What can hang from each mark:
K_538: K_791
K_191: K_538 K_794 K_804
K_804: K_191 K_791
K_174: K_791
K_791: K_157 K_538
K_794: K_700 K_829 K_945
K_157: K_191

Every row comes from one small tree of marks. Brackets hold a mark, then the marks that hang from it, in the order of their numbers. Every link used is in the known rows. Which tree was each row made from?
Known rows:
{K_791 K_157}: [ 0.56  0.06  0.04 -0.40 -0.67 -1.20 -1.97  0.68  1.61  1.24  0.82  0.19
  1.23 -0.77 -1.12 -0.58 -0.98  0.12 -0.75  1.49 -0.91  2.14 -0.14  1.26]
{K_538 {K_791 {K_157 K_191}}}: [-1.14  0.16 -0.46 -0.98 -0.73 -1.74 -1.58  0.20  1.74  1.33  0.14 -0.27
 -0.07 -1.14 -4.03 -0.02 -1.38 -0.16 -0.76  2.15 -1.68  1.67  0.55  0.96]
{K_157 {K_191 K_538 {K_804 K_791}}}: [-1.92  1.19 -0.28  1.33 -1.38  0.34  2.22 -1.11  0.42  0.73 -1.94  0.28
 -2.23 -0.01 -2.38  1.06 -0.92 -0.53  0.94  0.86  0.00  0.47  1.26 -0.15]
{K_804 {K_191 {K_794 K_700 K_829 K_945}}}: [-0.59  1.34 -1.46 -1.79 -0.19 -0.40  1.44  0.20  1.41  1.31  2.51  2.60
  2.46  0.43 -1.47  1.22 -2.39  0.58  1.12  0.05 -0.72  0.32  0.02  3.23]
{K_191 K_538 K_804}: [-1.82  1.07  0.08  1.06 -1.41 -0.19  2.11 -0.48  0.67  0.47 -0.73  2.36
 -0.27 -0.67  1.01  1.68 -0.33  0.17  0.69 -0.13 -0.63  0.21  0.61 -0.69]
{K_174 {K_791 {K_157 K_191} K_538}}: [ 0.40  0.14 -0.59  1.33 -0.27  1.84 -0.74 -0.12  0.51  0.51 -0.11 -0.13
 -0.18  0.64  1.33  0.43 -1.09 -0.48 -0.07  2.05  0.19  1.81  0.80 -0.39]
{K_174 {K_791 K_538}}: [-0.01  0.33 -0.87  0.58 -0.68  2.74  0.35 -0.16 -0.55  0.59  0.95  0.91
  0.85  0.73  1.17  1.59 -1.31  0.10  0.25  1.44 -0.38  1.32  1.62  0.16]
{K_191 K_538 {K_794 K_829}}: [ 0.32  1.24 -0.89 -0.42  1.84 -0.37  0.11  0.00 -0.65  0.51 -0.41  2.96
  1.68 -0.06 -0.43  1.49 -1.76  0.67  0.72 -0.13 -0.90  0.09  1.25  0.48]
{K_174 K_791}: [ 0.00  0.37 -1.37  0.16 -1.17  3.26  0.06 -0.07 -0.04  0.72  0.86  0.59
  1.18  0.63 -1.21  1.52 -1.48 -0.04 -0.51  1.36 -0.41  1.15  0.97  0.93]
{K_174 {K_791 {K_157 {K_191 K_794}} K_538}}: [ 1.16  0.25 -0.61  1.43  0.52  2.05 -0.81 -0.19  0.23  0.49 -0.08  0.32
  0.03  0.59  1.58  0.57 -1.28 -0.32  0.03  1.86  0.22  1.71  0.78 -0.24]
{K_804 {K_191 K_794}}: [ 1.88  0.99 -0.64 -0.63 -0.69  0.42  0.03  0.11  0.81  1.37  2.10  1.85
  2.52 -0.28 -1.42  1.59 -1.81  0.41  0.51  0.17 -0.52  0.48  1.52  3.30]
{K_804 {K_191 K_794} {K_791 K_157 K_538}}: [ 3.92  1.10  0.51 -0.03  0.17 -2.19  0.80  0.65  2.06  1.22  2.98  2.31
  1.29 -1.66  0.62  1.93 -1.47  0.00  1.51 -0.02 -0.03  1.62  1.49  4.23]
{K_191 {K_794 K_829} K_804}: [ 0.30  1.22 -0.89 -0.25 -0.09  0.14  0.16 -0.07  0.63  0.83 -1.26  3.43
  1.57 -0.96 -1.45  1.67 -1.68  0.67  0.51  0.12 -0.77  0.35  0.44  0.41]
{K_538 K_791}: [-1.54  0.38 -0.72 -1.73 -1.13 -0.87 -0.47  0.14  0.69  1.35  1.20  0.74
  0.92 -1.03 -4.19  1.12 -1.60  0.40 -0.43  1.56 -2.26  1.21  1.38  1.50]
{K_791 K_538}: [-0.64  0.39  0.17 -0.23 -0.53 -0.15 -0.03 -0.16 -0.77  1.12  1.09  0.85
  0.80  0.22  0.78  0.62 -1.17  0.70  0.92  1.30 -1.16  1.52  2.19  0.28]
{K_791 K_157 K_538}: [ 0.58  0.03  0.75  0.21 -0.01 -1.89 -1.57  0.53  0.89  1.05  0.96  0.61
  0.79 -0.62  2.18 -0.51 -0.73  0.33  0.34  1.62 -0.84  2.34  0.82  0.13]
{K_157 {K_191 {K_538 K_791} K_804}}: [-2.89  0.98 -0.50  0.98 -1.27  0.03  1.33 -1.12  0.56  0.74 -2.17  0.23
 -2.00 -0.07 -2.53  0.83 -0.94 -0.43  0.49  1.21 -0.62  0.26  1.15 -0.95]
{K_157 {K_191 K_538 {K_794 K_700} K_804}}: [-2.16  1.38 -0.37  1.26  0.77  1.51  2.43 -1.31 -0.47  0.73 -1.53  1.18
 -2.27  0.55 -0.68  0.27 -1.25  0.25  0.95  0.51  0.08  0.12  0.38 -0.51]
{K_191 K_538 K_794 K_804}: [ 0.21  1.39  0.02  1.20  0.97  0.43  1.74 -0.73 -0.26  0.38 -0.61  3.67
  0.20 -0.76  1.80  2.01 -0.87  0.53  1.01 -0.75 -0.57 -0.08  0.47 -0.24]
{K_538 {K_791 K_157}}: [-0.68  0.11 -0.31 -1.42 -0.74 -2.13 -1.64  0.61  1.88  1.34  1.11  0.55
  0.90 -1.60 -3.15  0.38 -1.28  0.14 -0.85  1.76 -2.04  1.77  0.42  1.41]
{K_191 K_804}: [-1.33  0.73 -0.23  0.19 -2.24  0.44  0.91 -0.26  0.93  1.06 -0.31  1.67
  0.45 -0.75 -1.32  1.19 -0.85  0.33  0.14  0.63 -0.88  0.86  0.54  0.31]

Which tree is each row?
[-1.53  0.94 -0.27  0.94 -1.87  0.59  1.47 -1.04  0.44  1.08 -1.48 -0.08
 -1.89 -0.01 -2.86  0.71 -1.22 -0.35  0.94  1.42 -0.15  1.05  1.50  0.16] : {K_157 {K_191 {K_804 {K_791 K_538}}}}
[ 0.66  0.43  0.67  1.41  0.63 -1.17 -1.11 -0.33  0.78  0.88 -1.08  0.66
 -0.76 -0.40  2.07 -0.54 -0.84 -0.01  0.76  1.62 -0.16  1.87  0.60 -0.80] : {K_791 {K_157 {K_191 K_794 K_804}} K_538}
[-0.81  1.08 -0.03 -0.54  2.98 -0.90  1.46  0.09  0.10  0.78  1.69  2.79
 -0.41 -0.92  0.79  0.53 -1.39  0.96  0.40 -0.05 -1.30  0.72 -0.31  1.11] : {K_191 {K_538 {K_791 K_157}} {K_794 K_700}}
[-0.38  0.31 -0.02  0.69 -0.20 -1.01 -1.31 -0.02  1.24  0.96 -0.78 -0.66
 -0.47 -0.08 -1.21 -0.92 -0.90 -0.43 -0.37  1.67 -0.30  1.67  0.15  0.12] : {K_791 {K_157 {K_191 K_538}}}
[ 0.22  0.28 -0.99  1.22 -0.41  2.10 -0.54 -0.10  0.89  0.46 -0.33 -0.19
 -0.10  0.52 -0.24  0.55 -1.11 -0.68 -0.65  1.69  0.23  1.39  0.16  0.04] : {K_174 {K_791 {K_157 {K_191 K_538}}}}
[-1.35  1.09 -1.15 -0.07  0.98 -0.04 -0.02 -0.79 -0.39  0.77 -1.98  0.69
 -0.63  0.33 -3.59  0.71 -1.95 -0.05  0.47  1.27 -0.78  0.18  1.60 -0.12] : {K_157 {K_191 {K_538 K_791} {K_794 K_829}}}
[-5.76  1.13 -2.20 -3.14 -0.21 -0.99  2.35  0.18  1.22  1.20  1.71  2.01
  1.16  1.42 -2.68 -0.28 -2.61  0.83  1.14  0.90 -1.59  1.00 -1.83  1.21] : {K_794 K_700 K_829 K_945}
[ 2.45  0.88  0.52 -0.14 -1.42 -2.56  1.05  0.82  2.71  1.28  2.88  1.38
  0.94 -1.56  0.11  1.70 -1.12 -0.26  1.28  0.43 -0.08  1.79  1.61  3.89] : {K_804 K_191 {K_791 K_157 K_538}}
[-1.98  1.05 -1.15 -0.13  1.18  0.09  0.48 -1.41 -0.65  0.82 -0.84  0.61
 -0.68  0.98 -2.75  0.64 -2.04 -0.25  0.96  1.19 -1.11  0.40  0.68  0.12] : {K_157 {K_191 {K_538 K_791} {K_794 K_945}}}
[ 0.86  0.86 -0.11 -0.23  2.34 -1.37 -0.38 -0.02  0.13  0.64  0.72  2.58
  0.79 -1.13  0.16  1.25 -1.37  0.41  0.21  0.20 -1.47  0.70  0.63  0.87] : {K_191 {K_538 {K_791 K_157}} K_794}
[ 1.12  0.27 -1.11  0.98  0.01  2.57 -1.09 -0.10  0.69  0.64 -0.17  0.02
  0.35  0.43 -0.73  0.49 -1.46 -0.47 -0.72  1.74  0.18  1.53  0.09  0.56] : {K_174 {K_791 {K_157 {K_191 K_794}}}}
[-0.06  0.11  0.57  0.85  0.07 -1.35 -1.53 -0.07  0.74  1.06 -0.51 -0.59
 -0.62  0.07  1.06 -1.04 -0.86 -0.13  0.45  2.18 -0.36  2.21  1.06 -0.49] : {K_791 {K_157 K_191} K_538}
[-2.50  0.75 -0.71  0.24 -0.57  0.15  0.45 -0.95 -0.20  0.92 -1.33 -0.59
 -1.36  0.49 -3.44  0.39 -1.37 -0.31  0.24  1.62 -0.84  0.55  1.67 -0.20] : {K_157 {K_191 {K_538 K_791}}}
[ 1.56  1.13  0.13 -0.47 -1.88 -1.34  2.16  0.33  1.54  1.32  2.98  1.57
  1.00 -0.99 -0.90  2.45 -1.41 -0.02  1.69  0.20 -0.27  1.19  2.55  3.97] : {K_804 K_191 {K_791 K_538}}
[ 0.33  0.54 -0.33  0.45  0.85 -1.11 -1.73  0.07  1.09  0.85 -1.27  0.24
  0.05 -0.19 -1.24 -0.67 -1.29 -0.23 -0.22  1.40 -0.26  1.42  0.06  0.15] : {K_791 {K_157 {K_191 K_538 {K_794 K_829}}}}
[ 0.61  0.45 -0.02  0.75  0.86 -0.73 -1.49 -0.17  0.80  0.93 -0.77 -0.01
 -0.28 -0.14 -0.74 -0.73 -1.18 -0.22 -0.23  1.37 -0.27  1.53  0.04  0.35] : {K_791 {K_157 {K_191 K_538 K_794}}}
[ 0.60  0.73  0.09  0.09 -0.60 -1.35  0.58  0.11  1.38  1.10  0.53  0.05
 -0.80 -1.04 -2.93  0.52 -1.22 -0.43  0.35  1.02 -0.37  1.92  0.78  2.27] : {K_804 {K_791 {K_157 {K_191 K_538}}}}
[-0.49  1.41 -0.30  1.45  0.16  0.81  1.95 -1.30 -0.25  0.69 -1.82  1.20
 -1.88 -0.08 -1.81  1.27 -1.30 -0.26  1.15  0.42  0.07  0.30  1.16  0.17] : {K_157 {K_191 K_538 K_794 {K_804 K_791}}}
[-1.29  0.54 -0.07 -0.37  0.04 -1.98  0.00  0.23  0.99  0.74  0.61  1.24
  0.35 -1.02 -0.70  0.92 -0.81  0.09 -0.11  0.81 -1.58  0.99  0.76  0.44] : {K_191 {K_538 {K_791 K_157}}}
[ 0.92  0.39 -0.99  1.25  0.33  2.33 -0.68 -0.17  0.57  0.43 -0.28  0.29
  0.09  0.48  0.02  0.67 -1.29 -0.55 -0.55  1.48  0.24  1.30  0.12  0.22] : {K_174 {K_791 {K_157 {K_191 K_538 K_794}}}}
[ 3.54  1.37  0.22  0.15  0.29 -2.14  1.35  0.60  2.28  0.94  2.55  2.51
  1.10 -1.76 -0.09  2.21 -1.32 -0.25  1.12 -0.68  0.08  1.01  0.93  4.30] : {K_804 {K_191 K_538 K_794} {K_791 K_157}}
[-1.08  1.34  0.26  0.97 -1.40 -0.77  3.23 -0.37  1.03  0.49 -0.13  2.62
 -0.85 -1.31  0.10  2.38 -0.45 -0.05  1.16 -0.51 -0.52  0.44  0.80  0.55] : {K_191 K_538 {K_804 K_791}}
[-0.50  1.01 -1.81 -2.00  1.01 -0.42 -0.72 -0.24 -0.16  1.02  0.59  2.67
  2.86  0.69 -2.57  1.02 -2.78  0.60  0.87  0.59 -1.60  0.83 -0.11  1.48] : {K_191 {K_794 K_829 K_945}}
[ 2.56  1.62 -0.17 -0.18 -0.07 -0.91  2.44  0.11  1.11  1.00  2.57  2.68
  1.15 -1.19 -1.13  2.98 -1.62 -0.02  1.53 -0.91 -0.14  0.38  1.88  4.40] : {K_804 {K_191 K_538 K_794} K_791}
[ 0.14  0.81  0.58  0.62 -1.69 -1.32  1.47  0.10  1.87  0.95  0.29  1.98
 -0.38 -1.71  0.15  1.42 -0.60  0.04  0.85  0.46 -0.55  1.64  0.53  0.94] : {K_191 {K_804 {K_791 K_157 K_538}}}
[-2.13  1.27 -1.03  0.24 -0.06  1.32  1.39 -0.85  0.10  1.06 -1.95  1.01
 -1.36  0.43 -3.00  0.03 -1.85  0.38  0.59  1.08 -0.08  0.39  0.35 -0.09] : {K_157 {K_191 {K_794 K_700 K_829} K_804}}
[ 0.87  0.57  0.47  0.22 -0.46 -1.60  0.35  0.09  1.09  1.16  0.78  0.09
 -0.93 -0.91 -1.36  0.45 -1.18 -0.23  0.91  1.37 -0.40  2.31  1.40  1.85] : {K_804 {K_791 {K_157 K_191} K_538}}
[ 0.95  0.39 -1.01  1.35 -0.33  2.55 -0.57 -0.20  1.06  0.54 -0.55  0.46
  0.01  0.16 -0.35  0.71 -1.27 -0.56 -0.62  1.56  0.28  1.36 -0.19  0.19] : {K_174 {K_791 {K_157 {K_191 K_794 K_804}}}}
[ 0.29  1.02 -0.72 -0.82  2.19 -2.25 -0.68  0.43  0.74  0.50 -0.34  3.06
  1.39 -1.26 -0.87  1.40 -1.70  0.40  0.24  0.30 -1.48  0.47  0.63  0.52] : {K_191 {K_538 {K_791 K_157}} {K_794 K_829}}
[ 2.20  1.13  0.52  0.78  0.54 -0.79  1.10 -0.17  0.93  0.89  0.41  3.34
  0.09 -1.79  0.95  1.74 -1.14  0.43  1.20 -0.08 -0.47  1.37  0.41  1.42] : {K_191 K_794 {K_804 {K_791 K_157 K_538}}}
[-0.37  1.36 -0.10  0.58  0.95 -0.62  1.71 -0.62  0.27  0.42 -0.43  3.92
  0.00 -1.53  0.67  2.45 -0.98  0.46  0.84 -0.49 -1.29 -0.14  0.53 -0.14] : {K_191 {K_538 K_791} K_794 K_804}
[ 1.46  1.23 -0.41 -0.03 -0.06 -0.05  0.84 -0.04  0.54  0.93  1.83  2.32
  2.00 -0.21  0.26  1.95 -1.48  0.31  0.87 -0.42 -0.37  0.01  1.57  2.61] : {K_804 {K_191 K_538 K_794}}
[-1.45  1.62  0.09  0.89  1.61  0.83  3.58 -0.63 -0.28  0.52  0.38  3.89
 -1.03 -0.55  2.55  1.31 -0.92  1.08  1.19 -0.98 -0.37 -0.08 -0.43 -0.01] : {K_191 K_538 {K_794 K_700} K_804}
[-1.06  0.99 -0.72  0.36  1.03  0.55  0.18 -1.10 -0.82  0.87 -1.26  0.35
 -1.05  0.44 -2.81  0.62 -1.74 -0.06  0.47  1.16 -0.80  0.33  1.55  0.11] : {K_157 {K_191 {K_538 K_791} K_794}}
[ 0.97  0.09 -0.45  0.91 -0.25  1.50 -0.75  0.32  0.67  0.52  0.84  0.69
  0.80  0.19  2.14  0.82 -1.01 -0.18 -0.14  1.64 -0.18  1.92  0.63  0.11] : {K_174 {K_791 K_157 K_538}}
